What can hang from each mark:
T: D F N P
P: A T U
U: J N P
J: U
F: A T
N: A T
D: A R T
R: D
A: B D F N

Every row comes from one small tree of marks. The marks that hang from a mark follow it in brackets, in alphabetical order. Every link used is in the known rows. Which tree was each row made from?
In the rows, zero is written as 128.
Known rows:
P{A}: [168 117 139 149 125 139 108 175 106 149 160 131 126 110 147 161 108 145
 125 103  68 119 147  92 154 121 134 108 147 139  75 126 126 140 113 113
 113 148 116 147 107 136 133 133 107 158 120 105 122 127 132 119]
T{D F N P{A}}: [196 122 107 185 132 161 102 156  94 133 151 128 111 118 171 144  65 149
  99  80  83 121 172  77 130  98 130 112 125 158  64 135 111 126  98 111
 118  90 159 136  78 138 134 120  97 144 139 109 129 107  89 108]
U{N{T{F{A}}}}: [167 156 116 127 147 210 102 139 131 116 133  77 115 145 152 146  91 114
 107 102  65 123 169 126 158  90 101  95  93 140  96 113 116 133 114 103
  92 150 110 204  66 132 137 149 105 162 113 107 111 112 128  83]
N{A T{F P}}: [177 134 117 139 142 156 105 151 109 137 158  93 119 129 154 147  61 146
  89 110  67 148 164  97 145  79 152  91 146 166  71 122  98 141 106 103
 109 130 155 180  67 123 161 179  91 159 119 114 121 122 115 102]
U{J N P{A}}: [129 126 141 144 130 154 146 155 143 156 134  63 143 115 200 149  95  91
 113 109  64  94 142  97 166 140 144 110 109 136  96 125 159 152 137 113
 102 152  92 138 103 146 119  86  89 140 101  96 119 129 125 123]
J{U{N{A{B}} P}}: [131 126 131 129 139 132 166 145 125 157 135   8 112 132 183 150  75  92
  92  77  67  99 150 105 165 147 149  98  89 177  96 108 136 136 116 106
 119 149  93 144 131 171 149 135  92 151 101 114 102 113 115 117]
J{U{N P}}: [123 146 133 117 134 162 131 131 128 151 132   4 115 149 212 145  86  95
 113  88  81 104 149 107 172 145 130 100  69 131 106 110 133 136 124 106
 124 156  95 132 100 152 136  87 101 157 102 114  97 106 124 132]
J{U{P{A T}}}: [183 132 147 125 130 158 109 135 128 162 150  66 110 103 181 166  50 122
 125  96  45  99 152  85 163 134 147  92 141 132  62 143 158 146 126 119
 115 146 101 125  99 135 148 104 117 139 106 123 106 109 125 153]
P{T{D N{A{F}}}}: [208 122 119 135 140 159  99 156  92 150 165  73  91 135 166 157  64 139
 100  80  43 115 191  92 141 101 136  91 121 160  55 126 123 128  99  97
 103  98 136 116  65 142 159 178 131 129 132 111 129 149 106 123]
A{D}: [152 114 129 136 126 136  76 156 106 148 162 123 103 146 165 154 108 146
 121  74  81 133 150 116 155 126 132 103 122 123  91  96 114 129 103 103
 118 131 109 165  86 161 140 141 107 161 126 106 122 131 133  65]
N{T{F}}: [169 140 119 123 134 191  79 149 118 133 162 123 115 138 179 152  81 148
 109  97  73 126 158 101 151  85 129  94 130 152  79 111 112 135 110 109
  93 152 128 195  82 133 150 140 100 170 117 111 123 121 124 105]
T{P{A U{N}}}: [147 119 137 192 135 154 128 164 134 134 148  91 145 129 189 158  91 111
 124 110  61 143 145  75 160 120 145 105  99 143 104 144 105 154 110 120
  97 133 127 105  74 111 116 115  96 150 127  88 119 133 112  88]
J{U{P{T{F N}}}}: [178 142 121 118 130 212  97 115 110 154 137  69 102 139 209 152  38 126
 107  85  67 107 172  93 157 122 119  88 104 151  88 134 130 129 115 110
 107 133 133 174  86 134 151  71 120 144 116 124 107  91 108 139]
N{A T{D F}}: [186 135 109 131 139 151  96 159 102 133 170 111  99 136 154 147  67 149
  88  90  66 108 180  95 144  83 143  98 142 169  50 112 117 128 110 101
  93 130 128 182  71 146 153 209  88 155 118 113 117 119  96  98]
T{F N{A} P{U}}: [152 115 107 181 128 163 108 160  92 148 148 122 131 150 158 145  62 139
  90 105  78 153 175  85 147 100 136 104 130 174 113 142  77 140  92 102
  89 122 176 166  72 106 127 138  84 154 136  99 127 117  92  72]
N{A}: [153 116 132 132 128 121 110 176  90 153 163 107 127 136 133 152 103 141
 103 107  76 121 161 101 154 121 141 106 145 158  83 113 111 134 112  97
 113 156 127 160 105 135 140 176 108 154 118 106 115 128 127 103]
R{D{A{N}}}: [135  94 140 133 102 136 101 163  92 123 168 155 101 121 152 166  93 142
 162  81  88  80 155 130 139 115 136 110 122 131  72  99 134 121  78 125
 130 127 134 164  64 150 121 118 126 166 116  93 132 137 123 105]
U{N P}: [136 135 134 130 135 160 129 128 124 148 135  43 138 152 198 148  87  99
 112  98  83  99 147 109 163 134 137  97  70 132 101 112 128 139 123 106
 117 150  91 162 100 143 133 113 114 154 107 127 110 124 129 113]
P{A T{D}}: [217 122 132 150 132 150  89 160 111 136 170 144 116 112 162 164  79 141
 122  88  47 100 168  75 144 115 143  97 146 150  31 134 142 140 117 118
 102 124 112 113  83 139 143 159 131 135 126 110 123 128 114 123]
P{A{F} T{N} U}: [190 115 132 167 130 198  95 161 116 154 165 107 112 115 187 171  62 137
 133  97  26 138 168  71 153 102 128  92 126 139  92 152 123 147  99 119
  71 125 125 113  65 110 132 112 114 146 133  97 142 156 112 117]
P{A U}: [149 111 132 173 124 144 100 179 115 149 167 146 133 124 155 162  93 144
 128 110  60 128 146  81 161 123 137 105 140 142 100 142 114 150 108 115
  82 157 116 136  98 120 114 131  90 164 127  97 126 131 114  92]
R{D{T{P}}}: [126 122 144 151 124 135  86 151  92 130 167 112 114 149 180 172  96 156
  96  90 101 121 159 103 137 100 133 108 111 144  56  96 122 131 101 141
 140 118 150 148  60 132 100 118 113 146 128  96 128 131 140  82]
A{B}: [152 109 129 148 125 140 104 163 103 139 158 136 124 139 167 155 107 145
 113  79  86 122 136 102 149 124 136 101 118 179  88 102 108 128  99 117
 112 145 116 152 136 158 141 128 115 163 129 103 129 125 133  94]
J{U{P{A{D N}}}}: [146 100 139 141 113 136 118 144 126 154 149  81  92 107 173 165  58 129
 124  62  59 112 148 115 158 141 149 110 137  88  94 122 143 135  94 114
 123 114  88 139  66 172 150 108  69 152 112 119 111 123 111 120]
A{B F{T{P}}}: [166 116 120 162 145 131  95 154 111 142 143  54 105 144 194 161  80 150
  99  69  70 154 122 111 137  87 138 105 105 172 115  99  95 124  82 109
 125 119 128 121  94 155 138 110 108 137 141 111 136 141 136  90]
J{U{N{A}}}: [141 138 135 115 140 142 146 171 113 144 145  39 108 134 174 142 110 103
  99  95  67 118 164 105 170 136 133 110 104 155  96 114 122 134 117  92
 122 158 117 129 100 145 142 136 106 149 106  85  99 115 120 125]
D{R}: [153 125 125 125 125 131  85 166 100 142 168 127 124 157 163 151 115 159
 125  97  91  62 156 112 153 127 105 108 120 150  78  95 111 118 101 117
 130 149 113 154 103 146 119 136 120 147 114  93 122 129 139  95]
U{P{A T{D}}}: [203 121 135 151 132 142 100 134 119 147 160 100 122 115 169 164  44 127
 119  86  50  85 161  79 147 120 154  88 130 139  34 139 156 142 126 120
 103 120  96 128  84 142 142 152 125 131 119 139 114 122 111 132]
A{D{R T} N}: [139  98 118 128 112 131  84 159  99 131 177 162 110 139 178 181 118 166
 110  67  89  94 173 137 136 112 103 118 129 113  65  99 120 122  76 136
 132  99 105 173  26 156 111 145  90 138 122  86 130 151 135  56]
F{T}: [159 122 126 131 140 136  85 168 100 145 152  99 129 151 187 153 100 148
 108  96  78 133 142 115 156 100 122 110 130 156 103 113 106 126 106 101
 116 153 120 167  94 133 123 134 116 143 129 105 113 116 138  91]
N{A T}: [163 129 131 125 134 144 104 168 105 149 168  87 130 129 151 152  82 143
 102 111  62 132 163 106 158  94 150  90 150 156  66 120 110 139 115  97
 108 143 129 172  91 129 159 205  96 157 113 110 113 133 129 104]
P{U{J N}}: [100 126 130 153 126 175 111 171 142 141 146 111 144 166 220 140 122 102
 119 116  74 120 153  97 176 134 125 109  91 156 133 118 113 149 127 109
  78 168 120 121  86 124 105  89  88 149 113  55 128 131 117  78]
F{A{B} T{N}}: [164 113 108 159 137 160  97 168  89 142 132  93 133 149 145 159  87 142
  97  77  78 138 151 130 143  98  93 109 114 181 116 119  95 111  84 102
 117 122 129 186 120 143 126 138 108 135 140 111 120 100 137  59]

Which tree is each row?
[176 106 109 147 118 150  97 153 122 117 182 147 122 151 189 160  80 169
 111  60  74  54 164 114 136 102 125  95 114 171  47  92 109 112  76 137
 127  95 108 140  80 172 149 180  90 144 120  94 130 143 114  97]	A{B N{T{D{R}}}}
[146 118 111 130 129 158  70 152  95 136 162 155  90 129 179 171 107 151
 101  76  91 147 168 115 136 100 117 112 124 130  72 104 126 136  99 121
 103 126 119 209  51 157 114 129  91 158 128 108 132 129 118  51]	A{D{T{F}}}
[141 138 109 132 130 172  81 157  86 128 142 141 112 133 119 169 113 148
  95 102  94 135 178 128 141  96  90 111 131 148  81 120 116 133 100 117
  99 146 124 210  61 132 100 132 100 153 126 110 123 107 125  73]	D{T{F{A}}}
[168 113 118 142 143 159  78 160  98 160 149  47  82 147 204 158  84 150
 109  59  62 157 153 121 145  90 112 109 104 126 121 101 111 118  84  92
 113 103 120 162  62 160 138 126 102 140 138 109 131 144 130  57]	A{D F{T{N}}}
[183 136 138 159 134 155  97 156 129 138 161  87 136 110 168 157  75 146
 121 108  60 146 145  85 148  90 156  93 146 142  60 133 114 147 111 114
 125 119 140 130  82 119 156 155  93 155 124 109 120 133 136 114]	N{T{P{A}}}
[161 108 115 161 134 142  91 151 106 124 126  94 142 152 135 155  82 147
  99  90  74 149 146 146 149  93 109 108 131 134 127 129  80 122  76 102
 132 110 140 147  41 118 119 135 101 130 141 112 114 113 132  85]	F{A{N} T{P}}
[167 126 121 134 143 168  89 160  93 156 145  46 106 147 203 156  86 149
 105  80  69 141 153 113 147  88 110 109 105 146 122 115 102 119  92  95
 113 122 133 151  80 139 132 108 109 140 135 105 130 137 128 100]	A{F{T{N}}}
[182 156 111 151 148 188 100 130 139 107 150  69 114 150 220 142  72 121
  96  80  76 126 169  93 142  84 137  94  73 155  66 109 106 132 109 110
 113 106 134 144  51 141 146 149 100 151 122 104 117 118 105  98]	U{N{T{D F P}}}
[173  93 110 156 130 137 102 163 108 129 158 102  92 146 192 164  79 153
  99  44  62 115 142 120 137  94 131 111 103 162 101  95 104 113  66 118
 110 102 106 115  69 179 136 133 100 132 145 108 141 145 105 109]	A{B F{T{D}} N}
[166 118 125 125 147 116 105 175  92 159 156  46 100 136 155 158  89 147
  96  99  53 136 152 116 150  87 133 114 140 154 106 107 108 129  94  87
 104 145 119 151  76 142 136 165 106 137 126 113 128 145 127 100]	N{A{F{T}}}
[141 108 105 117 116 145 101 165  86 114 168 190 109 102 163 186 112 158
 143  93 103  76 183 145 124  97  98 120 131 148  50 121 131 121  62 138
 120 120 132 208  29 140  93 121  95 145 107  93 141 139 113  88]	D{A{N} R T{F}}
[158 114 109 140 118 176  98 151 100 121 139 165 114 144 107 156 100 145
 109  85  77 114 164 136 152 111  97 109 133 130 115 116 100 121  82 107
 100 138 122 195  57 133 128 116 108 160 128 110 126 113 110 104]	T{F{A{N}}}
[149  84 116 157 111 145  96 154 105 131 147 156 106 138 112 165 101 145
 116  49  72 132 144 146 141 125 116 107 128 131 107  97 104 120  71 113
 115 108  97 173  82 174 144 154  98 155 136 107 128 133 128  56]	F{A{B D N}}
[168 112 117 150 138 162  98 164  97 151 146  61 105 144 201 163  82 148
  99  67  68 142 142 108 142  92 117 107  97 181 119 103 102 116  83 108
 112 117 126 152 112 162 137 111 108 142 140 109 137 135 132  92]	A{B F{T{N}}}
[158 103 110 136 109 112  96 165  92 117 176 158 106 128 155 162 104 157
 163  77  98  46 175 138 130 120 120 114 122 140  50 110 120 108  66 121
 142 107 124 136  60 156 120 155 110 142 112  93 126 137 107  95]	T{D{A{N} R}}
[150 119 106 122 129 145  69 156  91 131 176 162  90 140 178 177 114 167
 103  74  96  93 175 118 132 100  94 118 125 132  56  93 129 116  90 133
 114 124 112 212  51 162 104 135  94 143 117  94 132 133 125  38]	A{D{R T{F}}}
[180 111 103 150 122 182  96 147 123 113 165 165 106 139 191 155  63 154
  98  53  69 105 159 104 136  88 137  95 117 174  66 102 105 124  82 129
  97 103 117 169  72 169 154 159  86 164 132 109 136 127  95 110]	A{B N{T{D F}}}
[168 127 107 151 146 130  73 168  93 131 142  87 118 161 134 153  90 145
 101  82  79 114 162 132 151  92 105 110 123 150  92 115 104 114 100  94
 114 134 114 154  79 145 113 172 110 128 136 114 106 103 120  63]	F{A T{D}}
[174 121 110 137 144 111  75 167  94 133 171 106 116 168 188 155  92 168
 104  80  89  59 162 113 146 101 103 114 120 163  69  97 112 102 100 116
 129 128 111 146  84 154 108 164 112 116 127  95 113 115 123  71]	F{T{D{R}}}
[192 126 123 131 128 143  73 151  98 126 165 141 109 112 165 165  83 133
 159  86  72 104 175 109 134 113 144  90 124 161  33 127 139 132 100 108
 115 123 130 130  79 137 135 159 144 140 118 113 122 129 117 102]	P{T{D{A}}}
[150 108 125 154 126 177 101 174 111 162 158 138 146 145 185 152  76 124
 105 118  45 133 181  81 165 122 132  94 149 181 101 149 113 152 121 108
  68 139 157 136  81 102 126 133 101 126 121  69 127 134 112  88]	P{T{N{A}} U{J}}
[137  87 140 147 103 137 116 158 100 122 170 132  70 111 152 173  87 145
 160  56  73  82 142 135 127 108 144 106 105 148  81  81 135 117  54 138
 125 114 118 148  80 180 127 107 121 165 122  97 157 162 125 111]	R{D{A{B F N}}}
[145 133 116 146 131 158  86 147  96 131 152 136 122 135 178 164 101 154
  91  99 100 157 163 103 135  93 124 109 121 156  73 121 107 138  99 126
 114 122 153 172  55 125 111 106  96 150 132 106 135 117 123  89]	D{T{F P}}
[132 129 123 134 131 168  81 156  81 121 155 145  88 146 120 174  97 150
  95  89  96  96 179 124 139  91  89 116 123 139  71  96 134 118 101 137
 106 147 127 217  58 139  82 126 111 154 123  99 129 111 127  62]	R{D{T{F{A}}}}
[130 127 119 117 124 116  88 172  83 134 169 139 119 108 162 184 125 154
 151 110 107  85 177 135 128 105 107 116 128 154  36 119 136 125  88 130
 137 134 127 177  72 137  96 144 109 138 106  93 127 141 139  71]	D{A R T}
[173 129 113 161 150 123  73 149 107 136 149  38  93 157 195 152  76 152
  97  71  73 140 146 109 142  81 136 106 101 145  97 104 100 119  90  99
 127 107 135  92  54 148 128 138 107 128 144 114 124 136 119  96]	A{F{T{D P}}}
